Each row was made from one small tree. Brackets hold a mark, then the marks that hang from it, in alphabetical order. Every link used is in the known rows. Write each row's tree.
Known rows
{pugiva {ririz mopa}}: .06 -.01 -.06 .04 .12 -.27 .09 -.17 .13 -.08 .07 -.01 .01 .01 .21 .08 .02 -.12 .10 .12 .39 .02 .13 -.15 .24 .00 -.16 -.44 .00 .12 -.01 -.07 -.24 .08 .08 .10 .14 .03 .13 .07 .09 .01 -.08 -.07 .06 -.01 .03 .02 -.08
{mopa {temom dudob ririz}}: .27 .00 .00 .02 -.08 .10 -.12 -.36 .00 -.07 .04 -.20 .06 .33 -.03 .03 .09 -.02 .26 -.08 -.02 .00 -.07 .18 .05 .08 -.09 .02 .01 .04 .01 -.10 .02 .05 .17 .08 -.01 -.09 .00 .13 -.01 .07 .06 .07 .01 .00 -.03 .05 .09
{dudob {pugiva {ririz {mopa {temom milit}}}}}: -.12 .13 -.02 -.03 .08 -.52 .17 .23 .18 -.03 -.02 .18 .09 .05 .03 -.03 -.04 -.38 -.14 .12 .03 -.02 -.01 -.09 .13 .15 .28 -.11 .08 -.06 -.09 .02 .13 -.01 -.15 -.24 .04 .04 -.03 -.16 .01 .01 -.07 -.03 .00 -.20 .06 -.01 -.04
{ririz {mopa {temom dudob}} pugiva}: -.05 .11 .13 -.04 .03 .43 -.18 -.25 -.03 -.17 .01 -.22 .01 -.54 -.03 .11 .09 -.42 .28 -.11 -.03 -.13 .00 -.05 -.06 .11 -.21 -.24 -.06 .01 .04 -.02 .04 -.04 .02 -.05 .05 -.04 .06 .10 -.03 .06 .00 .00 -.04 .00 .04 -.08 .04
{ririz {mopa {temom donil dudob milit}} pugiva}: -.22 -.13 .22 -.15 -.09 .20 -.19 .05 -.05 -.03 -.10 -.02 -.19 -.73 .00 -.02 .02 -.22 -.20 -.18 -.26 -.06 -.06 .03 -.54 .07 -.12 -.04 -.08 -.17 .01 -.02 .29 -.11 -.09 -.15 -.02 .00 -.01 -.02 -.08 -.12 -.07 -.01 -.04 .00 .03 -.06 .07
{milit {pugiva {ririz {mopa {temom donil dudob}}}}}: .15 .03 -.06 -.16 -.04 -.47 .07 -.01 .01 -.07 -.03 -.27 -.08 -.26 .12 .06 -.12 -.22 -.18 .10 -.14 -.07 .02 .00 -.13 -.03 .10 -.04 .01 .05 -.04 .10 -.14 .16 .00 -.21 .00 .09 -.04 -.12 .01 .00 .13 .05 .05 .06 .00 .01 .12
{ririz pugiva}: .08 .04 .05 .26 .02 .39 -.16 -.05 -.05 -.09 .15 .02 .04 -.23 -.06 .08 .09 -.21 .40 -.01 .36 -.21 .19 -.10 .27 -.29 -.51 -.22 -.02 .10 .07 -.10 -.04 -.01 .13 .05 .07 .04 .10 .04 .01 .08 .00 .02 .02 .08 -.04 -.03 -.01
{milit pugiva}: .26 .01 -.05 .30 .05 .11 .00 .10 -.06 -.07 .13 -.10 .08 .15 -.16 .07 .02 -.09 .11 .16 .19 -.23 .26 -.11 .40 -.30 -.27 -.10 .04 .08 .10 .07 -.26 .11 .15 .05 .09 .14 .03 -.01 .05 .17 .15 .04 .11 .18 -.04 .01 .07
{dudob pugiva}: .02 .04 -.06 .24 .07 .12 .14 .01 .01 -.06 .03 .02 .13 .31 -.08 .10 .00 -.17 .40 .09 .31 -.20 .20 .00 .44 -.05 -.22 -.22 .08 .03 .04 .04 .02 .07 .08 -.03 .02 .13 .06 -.14 .03 .01 .04 .01 .11 -.03 -.04 .00 -.04
{mopa ririz {temom donil milit}}: .16 -.06 .06 -.08 -.15 -.22 -.24 .49 -.04 -.03 -.03 .25 .01 .43 -.15 -.09 -.01 .18 -.12 .07 -.09 -.31 -.10 .16 -.19 .02 -.21 .28 -.02 -.05 .05 -.16 .03 .01 -.06 -.24 -.02 -.05 -.01 .00 .02 .03 -.08 .00 -.05 -.03 -.02 .09 .07
{mopa ririz {temom dudob}}: .25 .11 .01 -.04 -.07 .11 -.26 -.13 -.05 -.13 .05 -.21 .17 .40 -.18 .05 .08 .02 .33 .05 -.01 -.18 -.08 .21 .01 .12 -.33 .12 .00 .03 .05 -.15 -.12 .05 .13 -.02 .02 -.05 .03 .08 .02 .18 .01 .06 .02 -.06 .03 .03 .03
{dudob pugiva {temom donil}}: -.06 .10 -.05 .10 -.01 -.11 .29 .46 .01 -.06 -.03 .19 .16 .21 -.04 .04 -.13 -.04 .40 .07 .14 -.09 .01 .09 .27 -.03 .05 -.11 .06 .00 .00 .09 -.10 .10 .13 -.13 -.11 .18 -.01 -.23 .04 -.17 .02 -.01 .10 -.03 -.18 .00 -.09
{mopa ririz {temom donil {dudob pugiva} milit}}: -.11 .05 .02 -.13 -.15 .01 -.11 .25 .00 .02 -.17 .01 .03 .29 -.17 -.07 -.06 .11 -.08 -.02 -.26 -.13 -.14 .30 -.29 .17 -.02 .29 .04 -.18 -.03 -.08 .36 -.02 -.08 -.26 -.10 .00 -.07 -.24 -.08 -.05 -.05 .04 .03 -.14 -.01 .04 .04
{temom donil {mopa ririz}}: .07 -.25 -.04 .01 .04 -.08 -.05 .07 -.20 .11 -.03 .01 -.04 .34 .03 .00 .02 .49 .06 .08 .17 -.12 .01 .03 -.08 -.04 -.29 .09 -.03 .08 .08 -.07 -.04 .04 -.02 .15 .02 -.07 .08 .06 .06 .03 -.03 -.05 -.08 .02 .03 .02 -.07
{pugiva {ririz {mopa {temom dudob}}}}: .12 .06 .00 -.09 .03 -.41 .02 -.34 .12 -.13 .04 -.25 .08 -.13 .11 .09 .02 -.29 .15 .06 .06 .01 -.03 .07 -.02 .20 -.02 -.21 .01 .07 -.03 -.05 -.10 .07 .09 -.04 .06 .00 .03 .05 .03 .05 -.01 -.01 .04 -.07 .04 .01 .03
{ririz {mopa {temom dudob milit}} pugiva}: -.18 .03 .22 -.06 .00 .30 -.23 -.24 .01 -.10 .03 -.10 -.06 -.61 -.07 .01 .09 -.39 -.08 -.14 -.18 -.03 -.03 -.07 -.31 .11 -.11 -.09 -.07 -.15 .02 -.03 .20 -.14 -.11 -.02 .05 -.01 .01 .08 -.08 .04 -.08 -.02 -.05 -.04 .08 -.12 .04
{dudob {temom donil {ririz mopa}}}: -.07 .03 -.05 -.14 -.02 .16 .15 .13 .02 .00 -.06 .15 -.05 .13 .22 .01 -.05 .27 .16 -.10 .06 .20 -.10 -.02 .03 .09 .24 -.15 -.03 .10 -.04 .04 -.29 .03 .12 .11 -.03 -.05 .03 .12 .08 -.20 -.01 -.06 .00 .05 -.11 .04 -.14
{milit {pugiva {ririz {mopa {temom dudob}}}}}: .19 .15 -.05 -.06 .06 -.31 .07 -.17 .09 -.13 .06 -.36 .04 -.18 .04 .07 -.05 -.33 -.05 .14 -.10 .01 .06 -.08 .09 .01 .08 -.10 .02 .09 -.04 .07 -.21 .13 .03 -.07 .07 .07 -.02 -.03 .03 .15 .12 .02 .07 .02 .05 -.03 .12
{mopa {temom milit ririz}}: .17 -.03 .04 .08 -.09 -.15 -.15 .08 .06 -.01 .07 .15 .02 .34 -.08 -.10 .12 -.01 -.09 -.05 -.02 -.06 -.03 .09 .07 .02 .00 .15 .01 -.04 .03 -.14 .06 -.05 .06 -.02 .01 -.13 -.03 .13 -.02 .08 -.09 .00 -.04 -.03 .01 .06 .11

Write each row's tree
.18 -.04 -.02 .05 -.16 -.18 -.06 .42 -.02 .09 .00 .17 -.11 .22 -.11 -.12 -.06 .09 -.37 .01 -.25 -.11 .02 -.01 -.06 -.24 .15 .40 .01 -.03 .02 -.04 .06 .03 -.03 -.17 -.04 -.02 -.10 -.07 -.03 -.01 .16 .06 .00 .11 -.05 .07 .17
{mopa {temom donil {milit pugiva} ririz}}
.16 .15 -.01 .11 -.05 .34 -.24 .08 -.04 -.11 .11 .10 .03 .08 -.05 -.02 .09 -.17 .43 -.09 .19 -.12 .00 -.03 .28 -.16 -.17 .00 .00 .17 .01 -.16 .06 -.01 .08 -.11 .02 -.13 .03 .11 -.01 .08 .01 .06 -.10 .02 -.03 .01 .04
{mopa {temom {ririz pugiva}}}
.09 -.02 -.07 .13 .10 -.04 .16 -.26 -.02 .08 .08 .01 .09 .27 .06 -.01 .06 .31 .22 -.01 .17 .29 -.08 -.05 .23 .04 .24 .03 .00 .10 .00 .07 -.25 -.02 .07 .39 -.04 -.10 .02 .20 .07 .04 -.01 -.02 -.05 -.02 -.07 .01 -.12
{dudob {temom mopa ririz}}
-.22 .15 .01 -.13 -.02 .53 .03 .20 -.02 -.02 -.04 .18 -.09 -.33 .23 .00 -.06 .14 .31 -.15 .11 .22 -.07 -.15 .04 -.08 .14 -.18 -.06 .14 -.06 .01 -.15 -.04 .08 .06 -.05 -.07 .06 .07 .03 -.22 -.03 -.01 -.08 .06 -.11 -.02 -.16
{dudob {temom donil {ririz mopa pugiva}}}
.23 .02 .09 .14 -.06 -.10 -.09 -.05 .02 -.05 .08 -.19 .04 -.11 -.29 .00 .03 -.25 -.28 .05 -.28 -.13 .06 .11 -.11 -.09 -.02 .23 .01 -.17 .06 .06 -.04 -.01 .02 -.08 .01 .12 -.11 -.06 -.05 .21 .11 .08 .10 .06 .04 -.02 .20
{mopa {temom dudob {milit pugiva}}}
-.03 -.13 -.03 .12 .07 .58 -.11 -.88 -.10 .14 .04 -.27 -.14 -.33 .09 .01 .11 .23 .15 -.18 .06 .28 .02 -.10 -.07 -.12 -.20 -.04 -.06 .06 .00 -.02 .28 -.10 .08 .43 -.01 -.11 .02 .11 -.08 .02 .01 .02 -.09 .02 .05 -.07 -.01
{temom dudob mopa {ririz pugiva}}
-.15 .00 -.01 -.15 -.01 -.69 .23 .50 .12 .02 -.05 .26 -.02 -.05 .10 -.04 -.10 -.20 -.27 .07 -.04 -.08 -.04 -.03 -.08 .15 .29 -.04 .06 -.06 -.10 .01 .22 .03 -.17 -.34 -.01 .06 -.03 -.22 .00 -.14 -.06 -.04 .00 -.17 .02 .02 .00
{dudob {pugiva {ririz {mopa {temom donil milit}}}}}
-.22 .26 -.02 -.06 .06 .68 .01 -.03 .04 -.04 .03 .10 .03 -.28 .12 .00 .04 -.05 .37 -.12 .18 .28 -.06 -.17 .25 -.04 .16 -.25 -.03 .17 -.05 .01 -.23 -.08 .06 .19 .01 -.10 .08 .19 .05 -.04 -.07 -.03 -.09 .02 -.04 -.04 -.17
{dudob {temom {ririz mopa pugiva}}}
.02 .11 -.06 -.13 -.11 .13 -.02 .26 -.09 -.05 -.11 -.13 .10 .43 -.12 .01 -.06 .09 .32 .03 -.11 -.23 -.08 .27 -.05 .16 -.13 .14 .06 -.04 -.01 -.06 .21 .11 .03 -.28 -.10 .01 -.03 -.21 -.03 -.03 .02 .07 .04 -.10 -.06 .04 .00
{mopa ririz {temom donil {dudob pugiva}}}
-.17 -.03 -.11 -.15 .05 -.18 .29 -.24 .09 .03 -.13 -.17 -.08 -.17 .26 .11 -.13 -.02 .09 .00 .09 .13 .07 .02 -.07 .08 .03 -.36 .05 -.02 -.12 .06 .20 .11 .03 -.07 -.02 .13 .06 -.28 -.02 -.21 .00 -.03 .13 -.06 -.02 -.02 -.08
{temom donil {dudob {pugiva {ririz mopa}}}}
-.40 .04 -.03 -.16 -.01 .16 .33 .37 .09 .13 -.18 .32 -.04 .06 .13 -.07 -.09 .19 -.14 -.09 -.15 .33 -.13 -.01 -.02 .16 .51 -.02 .04 -.11 -.11 .14 .07 -.07 -.09 -.01 -.10 .01 -.05 -.08 -.01 -.27 -.08 -.07 -.01 -.07 -.08 .01 -.17
{dudob pugiva {temom donil milit {ririz mopa}}}
-.22 -.10 -.01 -.11 -.03 .57 -.10 .01 -.11 .02 -.06 .07 -.22 -.33 .25 .02 .01 .15 .15 -.17 .14 .06 .05 -.15 -.02 -.20 -.18 -.21 -.06 .13 -.02 -.08 .07 -.03 .01 .06 .01 -.10 .10 .05 -.01 -.19 -.02 -.03 -.09 .11 .00 -.02 -.09
{temom donil {ririz mopa pugiva}}
.02 -.21 .04 -.02 .07 .16 -.15 -.57 -.05 .16 -.01 -.19 -.03 .12 -.07 -.02 .11 .42 -.29 -.01 -.08 .18 -.05 .07 -.32 .09 -.17 .16 -.04 -.14 .04 -.03 .12 -.11 -.08 .38 .03 -.06 .01 .11 -.04 .13 -.10 -.04 -.03 -.04 .12 -.03 -.04
{temom dudob milit {mopa ririz}}
-.20 .06 -.02 .01 .07 .75 -.13 -.21 -.03 -.02 -.03 -.02 -.09 -.25 .14 .03 .08 .01 .26 -.13 .23 .09 .11 -.20 .23 -.11 -.19 -.31 -.04 .17 .00 -.09 -.01 -.07 .05 .17 .08 -.13 .11 .16 .00 -.04 -.04 -.04 -.10 .08 .03 -.03 -.13
{temom {ririz mopa pugiva}}
.04 -.29 .00 .15 .08 -.04 -.03 -.39 -.03 .23 .02 .10 -.12 .16 .05 -.10 .12 .35 -.33 -.07 .04 .22 .02 -.06 -.04 -.03 .07 .12 -.02 -.06 .02 -.02 .15 -.14 -.03 .37 .05 -.11 .00 .15 -.02 .02 -.04 -.05 -.08 .01 .06 .02 -.01
{temom milit mopa ririz}
-.19 .03 .11 -.05 .04 .01 .08 -.10 .08 -.04 -.07 -.09 .06 -.14 -.10 .04 .04 -.31 -.14 -.05 -.30 .01 -.02 -.01 -.13 .35 .17 -.11 .03 -.22 -.01 .11 .27 -.07 -.15 -.08 .01 .04 -.05 -.08 -.07 .01 -.08 -.03 .04 -.15 .06 -.07 .00
{ririz {mopa {temom {dudob pugiva} milit}}}
-.01 -.08 .11 -.05 -.04 -.32 .02 .52 -.06 -.01 -.03 .09 -.11 -.15 -.06 -.02 -.06 -.18 -.46 .09 -.27 -.25 .07 -.08 -.16 -.02 .10 .12 -.03 -.10 .06 .09 -.09 .02 -.17 -.22 .04 .06 -.06 -.03 .02 .02 .07 .00 .01 .10 .03 .00 .12
{ririz {mopa {temom donil {milit pugiva}}}}
-.11 -.10 -.10 .03 .09 -.87 .40 .20 .12 .22 -.04 .31 .05 -.06 .07 -.08 -.17 .18 -.26 .10 .07 .26 -.08 .02 -.08 .00 .48 .15 .05 -.08 -.12 .15 .17 -.03 -.10 .00 -.11 .14 -.09 -.24 .01 -.18 -.08 -.05 .02 -.15 -.05 -.02 -.11
{dudob {pugiva ririz} {temom donil milit mopa}}
.13 .10 -.03 -.04 .05 -.53 .01 .10 .12 -.18 .11 -.01 .10 .07 .12 .07 .01 -.33 .14 .14 .26 -.11 .01 -.06 .19 .10 .02 -.23 .01 .14 -.01 -.05 -.26 .09 .02 -.12 .10 .00 .05 .09 .09 .08 -.04 -.05 -.01 -.08 .04 .03 -.01
{pugiva {ririz {mopa temom}}}
.00 -.15 -.06 .06 .01 -.17 .23 .10 -.06 .25 -.04 .16 -.09 .03 .00 -.13 -.07 .43 -.49 .00 -.22 .32 -.06 -.05 -.13 -.17 .47 .38 -.01 -.05 -.02 .18 -.12 -.07 -.09 .23 -.09 .02 -.12 .00 .01 -.08 .12 .01 -.03 .10 -.05 .01 .00
{dudob {temom donil {milit pugiva} mopa ririz}}
.12 .04 .02 -.11 -.16 -.01 -.18 .20 -.07 .00 -.08 -.10 -.01 .13 -.23 -.05 -.07 .17 -.37 .06 -.36 -.17 -.06 .19 -.31 -.11 -.11 .47 -.01 -.11 .03 -.04 .02 .02 -.06 -.20 -.05 .04 -.10 -.11 -.05 .08 .10 .07 .05 .07 .03 .03 .20
{mopa ririz {temom donil dudob {milit pugiva}}}
.10 -.21 .03 .09 .06 -.36 .19 .17 -.08 .05 .04 .09 .07 .04 .04 .00 -.04 .20 .13 .06 .13 .01 -.04 .00 -.03 .04 .12 -.01 -.04 .01 .07 .12 -.23 .02 .10 .15 -.07 .09 .01 .06 .08 -.08 .02 -.07 .02 .02 -.11 .00 -.06
{dudob {temom donil mopa}}
.17 .18 -.02 .07 -.05 .01 -.21 .42 -.01 -.07 .06 .06 .13 .41 -.34 -.08 .03 -.04 -.19 .17 -.09 -.26 .01 .01 .16 -.16 -.10 .38 .04 .01 .07 -.07 -.18 .02 -.11 -.23 .05 .01 -.06 -.01 .03 .31 .04 .06 -.03 .04 .07 .04 .11
{mopa ririz {temom {milit pugiva}}}
.06 -.26 -.04 .12 .06 .22 .04 -.63 -.07 .28 -.01 -.24 -.15 -.08 -.05 -.06 .06 .37 -.53 -.06 -.30 .35 .04 -.07 -.17 -.18 .16 .26 .00 -.11 .00 .11 .16 -.11 -.08 .46 -.01 -.02 -.10 .04 -.10 .09 .12 .02 .00 .11 .08 -.04 .09
{temom dudob {milit pugiva} mopa ririz}
